What can hang from each mark
vedesu: manel
zagig: manel pumumon
manel: fakebat tibovev vedesu zagig
pumumon: tibovev zemuta
fakebat: manel vubug
zemuta: pumumon
tibovev: pumumon

(in the rows, 128 means zero)
Known rows, with every way that one mark hangs from another
zemuta[pumumon[tibovev]]: [154 137 142 123 141 138 122 134 103 142 126 145 149 131 169 163 123 127
 129 117 170 119 118 111 122 105 145 122 128 134 128 139  95 170 131 130
 133 114 132 128 134 143 173 145 158 121 127 133 134 145 133 120 107 119
 100 127 161 149 116 124 114 115 130 114 156  51 122  99 137 133 146  99
 231 127 132 125 102]
fakebat[manel[tibovev[pumumon] vedesu zagig]]: [ 78 125  85 111 118 149 115 121 123 120 129 158 130 137  99 108 108  98
 123 122 102 117 140 119 144 168 129  97 120 143 125  92 168  66 109 132
 127 117 142 123 144  96 109 139  80 121 138 167 155  98 142 138  91 132
 112 135 101  75 139 101 128 136 116 124 149 100 137 166  79  90 116 190
  42 105 132 125 169]
manel[vedesu]: [135 143 131 110 130 147 116 137 104 126 127 116 133 134 116 147 114 119
 131 134 107 140 133 122 125 138 128 124 118 101 141 113 120 109 126 132
 115 118 116 137 128  83 108 111 128 118 129 147 136 115 136 133 108 134
 153 133 117  97 126 123 129 120 114 118 139 127 128 132 122 124 139 142
 117 123 128 125 117]
fakebat[manel[tibovev] vubug]: [145 116 120 125 128 113 139 114 124 141 137 147 122 120  69  48 130 105
 119 117 130 144 150 122 141 148 133 113 130 156 108 100 197  82 113 134
 124 134 126 104 141 162 136 132  89 132 124 102 126 100 136 128 122 132
 129 131  89 133 138 117 126 137 118 123 134 127 142 168  85 124 125 159
  74 141  95 134 163]
zagig[manel[fakebat vedesu] pumumon[tibovev]]: [140 175 107 100 138 179  83 130  73 138 137 131 170 127 154 140  94 155
 133 118 117 157 133 111 134 115 170 133 145 116 123  92  33 136 133 143
 116  82 148 152 130  88 106 121 121 107 141 193 147 109 163 145  57 128
 103 136 191 115 128 105 116 112 138 112 152 114 120 118 125 107 106 142
 184  82 143 133 123]
vedesu[manel]: [119 121 118 107 131 137 134 120 122 121 134 113 131 143 131 100 111 100
 123 131 146 125 138 119 134 128 126 125 130 135 128 127 138 118 133 138
 121 123 139 114 139 112 136 129 117 117 128 120 138 145 119 132 122 139
 126 126 122  91 126 122 121 123 113 131 134 104 141 161 127 124 139 127
 111 136 133 123 130]
zagig[manel pumumon]: [104 149 101 115 130 168  96 126  92 127 139 139 145 130 146 100 113 150
 128 116 132 130 128 120 130 121 158 123 142 136 117 112  79 132 138 134
 123 106 157 144 123 125 121 144  99 120 136 166 131 113 149 143  91 123
 108 131 179 129 132 114 119 129 140 130 137 121 122 118 138 117  98 131
 173  91 139 133 138]
fakebat[manel[zagig[pumumon[tibovev]]] vubug]: [147 118 115 127 129 118 126 110 116 143 144 171 132 110  87  46 121 107
 119 108 145 137 150 120 143 145 140 106 137 161 104  97 178  85 118 136
 124 126 134 105 141 173 146 141  83 126 131 110 125  96 143 133 114 129
 110 131 105 152 138 112 122 139 124 125 141 118 139 168  88 118 119 158
 105 135 106 136 164]
vedesu[manel[fakebat tibovev]]: [110 130 107  99 133 127 134 116 137 118 133 105 143 154 134  93 100 104
 120 134 123 140 144 123 143 127 130 133 134 132 128 119 118 109 117 144
 124 112 142 109 154  87 109 127 121 112 132 143 147 148 123 132 105 140
 107 130 123  65 131 112 128 117 116 128 132  98 146 162 103 103 135 153
  56 124 131 124 150]
zagig[manel[fakebat]]: [142 163 115 116 134 139 115 132 111 128 126 112 142 136 128 131 120 152
 129 133  97 165 131 124 138 118 147 147 141 117 117 105  64 145 127 136
 122 107 139 142 129 105  91 115 135 123 128 157 142 128 145 135  96 126
 120 135 164 118 132 120 128 114 137 116 127 154 128 113 121 121 114 132
 128  98 118 130 130]
manel[fakebat vedesu]: [160 166 136 105 137 124 121 134 120 130 122 105 142 133 133 184 108 127
 134 137  78 174 143 125 136 130 127 142 124  82 139 102  88 118 117 136
 118 104 103 131 138  69  77  89 149 120 134 148 149 119 138 132  96 137
 143 137 117  91 124 122 133 109 116 109 133 151 132 135  96 115 143 152
  81 117 121 128 124]
zagig[manel[fakebat vedesu]]: [147 174 117 103 135 152 108 139  94 126 125 101 145 140 121 146 110 147
 131 138  82 174 135 120 136 126 146 144 136  99 126  94  58 130 126 140
 113 100 131 148 129  74  79 103 134 117 130 169 148 118 149 139  82 130
 138 138 157  97 131 116 128 109 126 109 135 154 128 116 118 119 121 142
 119  93 116 128 123]
zagig[manel]: [124 147 111 118 129 154 112 134 101 124 130 120 133 136 117 106 124 149
 127 131 116 141 125 122 130 125 147 134 138 131 118 112  87 137 135 134
 119 117 148 147 122 115 114 130 120 122 126 154 134 126 143 136 105 125
 126 132 165 123 133 120 125 123 135 123 131 136 125 111 138 127 110 125
 153 102 123 128 125]
fakebat[manel[tibovev[pumumon] zagig] vubug]: [115 110  97 121 124 120 125 108 129 132 144 168 129 124  74  15 120 100
 114 110 129 130 150 125 143 155 138 103 138 167 103  96 191  67 108 137
 123 127 144 103 150 154 134 150  68 125 130 126 125  95 143 133 108 130
 103 131  96 123 145 104 128 143 123 130 139 106 143 170  78 104 109 182
  51 130 104 134 184]
tibovev[pumumon]: [115 129 110 126 127 143 105 120 121 129 133 151 138 120 152 120 119 125
 130 114 139 120 128 125 126 126 139 120 137 133 122 128 125 124 131 129
 127 116 138 128 131 131 139 143 110 121 137 141 128 118 134 132 106 129
 103 125 141 133 124 122 120 133 134 133 137 110 125 134 128 118 110 139
 141 120 141 131 144]
vedesu[manel[tibovev]]: [ 91 115 103 100 128 144 132 118 127 114 137 114 136 155 124  66 106  99
 117 131 142 116 137 121 135 133 130 120 130 145 129 126 141 103 123 141
 121 121 151 114 147  97 132 142 104 112 129 141 139 145 123 133 113 139
 113 127 123  71 132 113 125 126 115 135 136  79 143 159 121 110 131 145
  80 129 136 122 144]
pumumon[tibovev zemuta]: [119 142 118 126 136 148 105 119 106 139 131 130 149 126 188 162  99 140
 134 111 172 105 125 122 124 101 149 101 130 138 120 146  93 159 129 134
 134 105 131 125 129 144 164 133 126 129 134 138 147 133 137 128 115 125
  80 121 173 164 118 121 113 121 135 126 159  73 119 111 132 131 133 112
 209 110 133 129 125]
manel[fakebat]: [156 151 134 125 135 105 132 125 143 132 123 115 138 128 145 163 122 135
 131 131 100 162 137 131 140 120 127 147 133 108 126 117  96 137 119 132
 132 114 115 122 138 112  97 106 151 128 132 130 142 132 130 126 116 131
 119 132 127 121 127 127 132 117 131 118 121 152 132 131 102 119 133 138
  93 122 122 130 135]
vedesu[manel[zagig[pumumon[tibovev]]]]: [ 92 116  99 104 128 150 118 114 120 116 145 137 147 143 142  66  96 102
 118 122 158 109 137 120 137 130 137 112 138 150 125 123 121 108 129 143
 123 113 159 115 148 108 141 150  99 107 137 150 136 141 130 138 106 136
  96 126 139  89 133 107 121 127 120 137 144  72 140 160 122 104 126 145
 113 121 146 125 146]
zagig[manel[fakebat tibovev vedesu]]: [119 166 101  97 132 160 105 136  98 120 129 105 149 152 113 116 105 146
 126 138  78 164 135 122 136 131 151 140 136 112 128  93  62 115 118 142
 114  98 143 148 138  60  74 113 123 113 130 192 150 119 153 140  74 130
 125 139 159  76 137 107 131 111 128 113 137 131 130 115 111 103 112 160
  89  86 122 127 137]
pumumon[tibovev]: [149 128 128 127 130 147 116 129 108 139 132 138 149 118 135 126 121 136
 128 122 155 122 121 119 127 118 147 131 138 146 125 126 102 143 133 133
 127 118 142 138 128 135 155 134 138 119 129 145 130 131 139 128 109 126
 106 126 155 148 127 121 119 123 136 121 144  94 122 119 141 127 124 119
 188 124 140 129 110]
fakebat[vubug]: [169 125 142 125 135 113 130 121 116 140 143 131 131 119  94  51 129 124
 121 121 140 152 142 130 125 122 137 130 138 136 115 121 146 114 125 137
 115 131 120 114 135 155 139 127 117 127 121 100 106 117 135 128 131 130
 137 127 117 157 132 128 129 129 124 127 126 132 134 134 122 141 129 130
 130 150  98 135 136]
manel[fakebat tibovev[pumumon] vedesu zagig]: [ 77 147  82  95 127 146  95 121 132 109 137 136 160 154 130  93  86 117
 120 130  75 142 142 132 139 147 141 121 134 114 133  94  85  73  95 145
 119  90 145 128 163  36  67 132 105 105 145 214 151 113 152 141  63 134
  89 138 133  45 143  91 141 120 125 124 143  87 136 137  77  66 109 211
   4  90 138 126 174]

Rows
[142 129 117 115 129 125 122 116 107 138 143 158 128 118  77  59 113  99
 121 114 119 148 156 119 142 156 134 102 128 135 113  86 180  67 116 138
 115 122 121 107 141 139 125 125  79 123 132 118 129  86 145 137 107 134
 135 134  89 124 138 110 125 135 111 120 144 129 141 174  78 117 127 172
  78 134 102 134 163]
fakebat[manel[vedesu zagig[pumumon]] vubug]
[114 132 108 103 132 120 134 115 140 114 136 114 141 149 135  98 101 103
 120 134 121 142 144 126 145 131 126 131 136 129 125 117 111 110 119 144
 123 112 141 109 154  91 108 125 121 112 134 140 147 149 124 133 111 139
 107 131 123  74 133 112 130 118 116 129 130 108 146 160 102 102 135 153
  56 124 129 124 149]
vedesu[manel[fakebat zagig]]
[135 154 106 109 134 139 114 126 110 127 136 112 147 144 103  64 115 149
 120 131 100 168 137 127 137 122 155 144 148 133 112 100  74 121 117 143
 116 107 149 135 141 104  93 126 117 119 126 165 133 122 151 136  88 127
 111 135 161 110 140 111 132 117 136 119 127 132 133 114 113 113 106 151
  98 100 105 132 148]
zagig[manel[fakebat[vubug] tibovev]]
[109 129 101 113 130 105 124 113 152 118 144 132 151 148 100  23 107 124
 111 129  97 152 146 142 142 135 141 133 145 142 116 105 108  85  93 146
 123 111 145 110 166  97  89 138 111 117 133 167 126 125 145 132 100 129
  86 135 125  92 151 100 146 125 132 129 123 102 142 133  79  84 112 191
   8 114 108 132 179]
manel[fakebat[vubug] tibovev zagig]
[101 131 104 117 122 140 120 123 118 127 129 158 125 126 107 141 113 104
 128 120 105 124 142 117 144 163 124  99 117 129 127  94 164  81 119 129
 128 119 128 122 134 112 113 127  92 125 138 145 151  97 138 137 103 132
 127 135 100  97 134 110 125 134 114 122 145 125 135 168  84 104 126 169
  78 112 132 127 155]
fakebat[manel[vedesu zagig[pumumon]]]
[ 87 123  92  98 129 128 131 113 144 108 139 116 145 161 128  64  96 100
 114 134 117 131 144 128 146 135 130 127 137 141 127 115 115  96 109 147
 124 110 153 109 162  77 104 137 109 110 135 161 147 148 128 135 101 139
  93 131 124  55 139 103 133 120 118 133 132  83 148 159  95  88 128 170
  28 115 133 123 164]
vedesu[manel[fakebat tibovev zagig]]
[ 84 123  94 112 118 142 126 125 126 119 127 149 124 140  86 110 114 101
 122 129  97 121 139 120 144 169 123 101 116 139 128  93 170  69 108 131
 127 122 136 123 142  94 104 132  89 123 134 162 153 103 139 135 102 132
 124 137  95  74 142 104 132 133 113 122 144 109 138 163  79  94 124 184
  34 108 127 123 163]
fakebat[manel[tibovev vedesu zagig]]
[ 84 135 103 106 125 156  99 127 110 114 141 142 144 140 129 103  97 117
 124 124 108 119 136 128 128 146 136 105 126 117 137 106 109  85 118 136
 117 108 138 132 140  76 103 136  98 112 141 182 133 109 146 142  93 130
 120 134 131  83 137 105 133 128 119 130 144  97 129 135 110  96 120 171
  90 105 141 127 146]
manel[vedesu zagig[pumumon]]
[ 89 120 101 124 124 146 105 119 124 121 144 160 150 129 144  80 109 129
 121 116 145 105 126 129 130 131 145 112 139 152 124 121 105 112 121 135
 130 113 157 129 140 124 136 157 105 116 140 169 125 123 143 137 104 123
  84 128 154 123 137 107 128 134 138 136 141  83 126 127 123  99 107 154
 129 107 148 130 147]
manel[zagig[pumumon[tibovev]]]
[ 96 135 102 106 126 165  93 128 101 120 143 149 155 134 133 104  95 121
 124 122 124 117 132 123 127 141 144 107 130 126 137 105  97  92 120 139
 117 103 145 137 140  79 115 139 103 106 142 189 133 111 151 142  85 129
 109 133 144  92 136 102 129 126 123 127 153  82 125 132 115  95 118 167
 120 103 147 127 137]
manel[vedesu zagig[pumumon[tibovev]]]
[ 99 168  91  94 133 172  88 128  90 124 137 124 160 146 141 107  94 147
 127 123  94 153 138 120 136 127 161 127 139 115 126  91  54 110 121 142
 117  87 151 144 138  69  82 129 103 110 142 202 146 107 159 147  60 129
 107 138 174  82 135 101 126 117 133 120 143 115 126 121 109  93 101 166
 109  76 137 132 150]
zagig[manel[fakebat tibovev vedesu] pumumon]
[132 129 114  97 137 121 136 112 131 124 140 107 144 149 119  56 102 102
 117 130 131 151 151 124 142 124 133 134 139 135 122 115 127 101 116 148
 117 113 138 102 158 100 116 126 115 113 128 128 138 142 127 132 107 142
 112 129 118  79 133 112 128 118 114 127 130 101 149 164 100 108 136 154
  57 135 116 128 154]
vedesu[manel[fakebat[vubug] tibovev]]
[ 32 130  76  96 124 167  90 119 116 105 145 141 151 160 142  74  80 116
 119 120 112  96 137 132 129 145 143  86 123 129 137 113 110  70 104 141
 122  98 151 125 152  60 101 152  76 110 144 208 143 109 151 144  83 130
  87 133 143  64 142  92 136 131 120 138 154  54 130 129  96  77 113 193
  55  87 142 125 173]
manel[tibovev vedesu zagig[pumumon[zemuta]]]
[125 120 107 110 126 126 127 118 115 130 142 150 127 131  54  33 114  96
 115 122 110 144 154 122 142 164 133 104 127 146 116  86 188  54 105 140
 115 125 130 108 149 120 116 130  77 121 127 134 132  92 146 135 104 134
 132 135  83 101 145 104 132 135 109 120 143 113 144 170  74 107 125 186
  37 130  97 130 169]
fakebat[manel[tibovev vedesu zagig] vubug]
[147 139 123 122 135  94 127 116 146 126 140 129 144 131 113  69 114 128
 119 128 100 167 147 139 142 126 135 139 144 126 115 107 103 107 106 142
 122 114 128 111 155 117  96 121 128 123 132 137 125 124 140 131 112 129
 104 134 122 122 141 114 141 121 131 125 121 134 140 133  89 106 124 165
  50 125 102 134 159]
manel[fakebat[vubug] zagig]
[146 172 113  99 140 158  92 126  81 136 142 122 157 130 134 101 100 147
 130 119 103 173 145 118 135 119 161 133 144 106 119  89  59 118 129 144
 110  91 136 137 134  95  92 116 109 113 136 167 136 102 159 145  70 131
 122 136 166 117 131 110 123 116 131 115 139 139 128 126 111 114 109 149
 142  94 120 136 139]
zagig[manel[fakebat[vubug] vedesu] pumumon]
[158 136 129 104 140 113 138 114 127 129 138 105 140 138 127  90 107 103
 122 130 133 160 152 122 141 120 130 138 138 123 121 117 123 117 125 146
 116 115 126 102 149 114 121 114 127 117 128 106 136 141 124 130 116 142
 124 128 116  99 127 121 125 116 113 124 129 123 147 165 106 123 143 136
  88 142 113 128 140]
vedesu[manel[fakebat[vubug]]]
[ 69 142  97 106 128 157  93 122 110 115 141 139 144 143 155 121  87 118
 127 120 115 111 138 129 128 138 137  91 122 113 136 116 106  91 116 137
 121 101 133 126 140  80 109 135  93 116 143 179 141 110 145 142  95 130
 106 131 140  93 133 105 129 128 118 132 153  88 128 131 105  99 124 168
 100  98 136 127 153]
manel[vedesu zagig[pumumon[zemuta]]]
[122 159 103 102 133 194  80 133  62 134 141 137 163 128 144 113  98 150
 130 116 135 134 127 110 126 120 170 120 143 129 124  99  54 129 140 140
 113  92 157 155 123  99 127 136 104 107 138 191 137 107 161 146  64 127
 110 132 191 121 129 106 113 120 136 118 156  99 117 115 143 114 102 134
 207  85 147 132 119]
zagig[manel[vedesu] pumumon[tibovev]]
[ 40 109  78 116 119 148 107 115 139 108 147 156 146 150 127  36 104 123
 113 119 127  94 130 137 133 144 142 104 135 160 126 119 123  82 107 136
 132 115 168 123 151 100 115 170  81 114 140 191 125 120 143 139 101 123
  76 131 144  84 147  98 137 140 136 145 135  65 131 131 107  78  99 183
  58  97 145 128 176]
manel[tibovev zagig[pumumon]]
[ 80 141  98 105 129 167  88 123 100 120 142 145 155 138 158 119  84 123
 127 117 129 108 134 124 127 132 146  93 126 121 134 115  92 101 118 140
 121  96 140 131 140  84 121 139  98 111 143 186 142 111 150 142  86 129
  96 130 153 103 132 102 125 125 123 129 160  69 124 126 113  97 123 164
 130  96 143 127 144]
manel[vedesu zagig[pumumon[tibovev zemuta]]]
[123 131 109 101 136 119 126 107 132 121 147 122 149 142 135  57  94 102
 117 123 135 147 153 126 144 125 136 126 144 135 118 113 116 100 119 149
 119 108 141 100 158 108 117 132 106 110 136 131 134 137 131 136 105 140
 101 130 124  90 134 109 127 122 118 132 133 103 148 168  97 104 129 157
  67 129 123 130 159]
vedesu[manel[fakebat[vubug] zagig[pumumon]]]
[154 154 126 104 136 114 116 125 122 125 139 118 149 136 103  88 101 119
 121 134  80 179 153 133 139 136 134 134 134  97 127  92  95  87 104 147
 109 104 115 119 154  72  77 104 127 112 133 158 133 112 149 136  93 135
 130 138 112  91 140 108 141 114 115 114 132 136 139 137  81 102 134 179
  42 121 102 131 150]
manel[fakebat[vubug] vedesu zagig]
[162 162 121 115 138 132 117 128 105 133 133 112 143 133 112  95 120 150
 126 130 102 177 138 125 136 116 152 148 146 122 111 101  74 137 126 141
 115 109 136 135 133 118  98 114 130 123 125 142 132 123 147 135  98 127
 124 135 158 132 134 120 127 115 135 116 125 156 131 115 119 127 114 133
 128 108 105 133 133]
zagig[manel[fakebat[vubug]]]
[108 159 102 102 131 181  88 132  76 126 139 129 149 134 139 112 104 144
 130 120 115 139 132 116 128 128 157 118 135 116 126  99  73 119 137 137
 114  99 148 149 123  94 107 131  99 113 137 179 136 105 154 147  77 128
 126 134 172 108 130 111 119 123 130 123 146 121 121 120 133 115 105 141
 166  89 138 132 130]
zagig[manel[vedesu] pumumon]
[ 97 130  93 111 131 113 113 107 146 120 151 144 158 143 121  18  99 126
 112 118 108 145 149 141 143 131 148 125 147 145 115 104 104  80  96 146
 126 102 151 107 166 103  93 148  96 115 141 175 124 116 149 137  91 128
  73 135 136  96 149  97 142 130 136 134 128  92 140 137  78  79 104 195
  23 106 118 136 189]
manel[fakebat[vubug] tibovev zagig[pumumon]]
